In the rows, zero is written as 128.
Known rows, with every step that occurs
H E L X R: [143 137 139 115 114 132 125 141  94 121 148 125 111 132 129 112 134 103
 127 145 130 170 163 115 153 118]
X R T: [146 118 124 127 105 169  80 143 132 114 126 159 140 150 120 131 117 176
 145 126 122  86 143 136 137  98]
E L X H T: [111 153 151 111 121 129  99  80 129 112 121 134 104 125 127 115 138 121
  96 123 127 112 182 128 149 101]
L X: [180 143 129 114 112 101  96 131 137 131 135 135 159 147 125 138 132 130
 130 147 118 109 158 123 175 106]
Z G: [175 115 126 142 123 127 125 131 127 108 122 140 173 154 131 124 115 168
 113 132 153 101 125 119 156 110]
N T: [158  76 123 134 112 127 141 115 124 134 122 138 167 171 124 136 121 193
 129 150 122  90 109 180 168 113]
E N X R T H: [128  76 101 150 123 194  92 136 109 101 187 162 158 154 122 130 163 201
 206 142  68 113 142 153 136 115]
T H E L X R: [154 131 144 111 122 128 138 163 103 124 172 139 110 127 133 115 163 113
 177 146  97 205 167 123 160 111]
H T: [144 106 126 134 124 125  83 120 139 126 117 153 109 155 123 128 116 178
 129 133 128  79 137 138 149 117]
N T H E L X: [146  92 141 114 123 101 194 146 107 146 158 123 125 141 136 129 156 137
 151 158  87 190 151 162 177 120]
G E N T H: [140   4 108 165 128 133 172 120 125 121 155 134 161 156 135 129 153 216
 183 137 101  88  96 195 152 155]
N E: [168 108 119 134 133 124 108 178 128 105 129 145 154 167 112 145 104 173
 124 138 112 121 135 166 162 117]
H E L X: [145 133 135 122 119 100 129 150 110 129 141 121 115 141 125 123 126  99
 112 156 129 162 174 110 165 133]
G E L X H: [129 135 139 129 121 126 113 103 132 106 127 122 122 126 143 121 146 108
 111 119 137 108 166 134 154 127]
Y T H: [170 117 135 130 118 109  96 173 156 114 151 153 117 129 119 143 156 200
 164 140  90 134 124 135 178  87]
E L X R T H: [123 151 142  99 104 138 112 152 122 123 160 150 150 122 118 128 177 147
 184 140  91 168 169 117 151 100]
Y T H E: [182 105 134 135 131 116 114 194 152 116 151 147  68 124 129 141 132 169
 147 135  85 147 140 131 171  98]
L X R Z: [144 157 144  96  95 110  98 114 113 126 146 155 170 145 123 124 127 115
 153 137 136 125 170 112 164  73]
Y T H E L: [134 106 142 138 125 107 127 190 130 108 157 138  71 121 120 129 149 169
 145 150 100 189 137 120 167 120]
T H: [181 106 126 131 125 118 106 164 143 126 147 160 150 158 130 137 147 180
 182 147  97 131 133 143 167 104]
L X H: [180 145 140 112 118 135  98 104 147 116 127 138 148 139 136 131 121 111
 105 125 114  92 178 135 169  75]
X R T H E L: [121 103 135 128 121 164 123 182 112 116 154 157  93 136 128 121 139 159
 170 135  97 175 160 128 132 121]
Z G E L: [125 102 124 160 125 119 141 130 110  98 122 122 155 142 136 114 140 162
 117 125 177 114 116 115 141 162]
H E: [180  95 122 141 127 128 110 161 131 125 126 142 106 161 132 131  95 140
 120 142 126 115 149 134 157 125]
G E L: [119  95 122 154 119 112 108 142 120 110 127 131 131 151 128 123 147 165
 133 140 153 114 121 134 148 167]
X H E: [180  98 131 141 135 161 109 138 138 109 120 145  94 152 144 123  83 121
  96 119 123  97 168 148 151  97]
G E N X R: [132  54  92 175 128 178  92 108  93  90 173 138 147 157 137 118 154 178
 178 130 121  76 113 163 137 155]

Rows
[137 135 137 110 124 115 130 182 132 133 153 138 106 127 125 139 142 121
 145 149  87 181 195 107 158 125]
R T H E L X
[154 112 129 120 113 166  92 165 138 120 147 171 139 142 124 135 144 190
 191 127  89 117 144 142 145  91]
X R T H
[145  12 111 160 124 147 173 118 104 126 139 123 137 170 123 120  89 178
 110 152 118  90 119 178 149 146]
H E N T
[129 147 140 110 100 126 106 120 100 118 150 133 158 136 119 116 162 129
 148 149 131 154 147 120 159 110]
E L X R
[136 154 147 114 113 127 110 105 126 110 132 129 146 135 127 120 141 109
 102 137 126 128 177 126 164  98]
E L X H
[151  59  99 164 132 187 108 129  78  99 182 139 123 164 134 114 121 155
 155 145 107 111 136 150 139 134]
H E N X R
[111  65 122 160 115 148 143  97  95  87 144 141 179 143 132  99 111 164
 141 108 180  80 119 114 119 132]
X R Z G E N
[122 143 139 107 109 148 116 150 107 123 139 132 100 125 123 121 124 110
 119 135 121 151 183 106 139 119]
H E L X R T
[133 124 136 121  99 130  93 125 110 117 139 167 158 161 121 117 114 154
 157 134 145 116 143 126 151  81]
X R Z
[152 162 147 102 103 116 133 103 103 115 141 147 192 133 131 116 120 112
 133 121 160 128 160  96 155  67]
L X R Z G
[192 132 140 115 132 142 114 128 142 120 127 132  98 135 146 129  93  80
  90 120 112 105 194 132 163  83]
L X H E
[145  19 117 150 119 136 171 117 118 127 159 140 183 166 120 126 145 220
 176 155  88 110 104 190 160 126]
E N T H
[147 143 148 113 122  88 133 181 132 118 165 126  79 105 121 135 160 130
 138 151  90 198 166 105 180 107]
Y T H E L X
[141  59  96 180 135 187 128  94  85  78 168 129 170 148 146 111 145 178
 156 115 144  77 105 146 129 150]
Z G E N X R
[162 119 110 141 119 166  78 123  99 108 163 156 150 166 135 129 150 170
 175 143 111 112 126 155 159  99]
N X R
[133 114 122 155 140 167 110 123  99  95 154 137  93 159 145 120 123 117
 112 138 113 140 168 147 155 119]
N X H E L
[176 147 133 106 106 133  95 121 122 122 143 140 157 139 129 127 142 128
 150 136 120 117 151 130 163  87]
L X R
[149 141 140 117 112 113 136 105 110 108 136 139 169 125 146 117 125 109
 137 102 172 107 152 103 145  96]
L X R Z G E
[110 149 150 109 137 132 118 112 122  97 123 131 103 128 116 127 124 125
  87 116 112 134 182 155 150 108]
N E L X H T
[136  11 107 176 127 144 194  88 108 104 127 111 184 153 135 116 116 202
 114 121 157  51  87 169 137 165]
Z G E N T
[136  51  87 179 135 147  97 116 110  99 165 134 150 167 134 131 146 179
 157 143 119  68 121 155 146 170]
G E N X
[165 106 112 134 135 186 100 173 117 116 177 166  93 150 143 139 140 161
 195 131  67 143 164 148 147  97]
N X R T H E
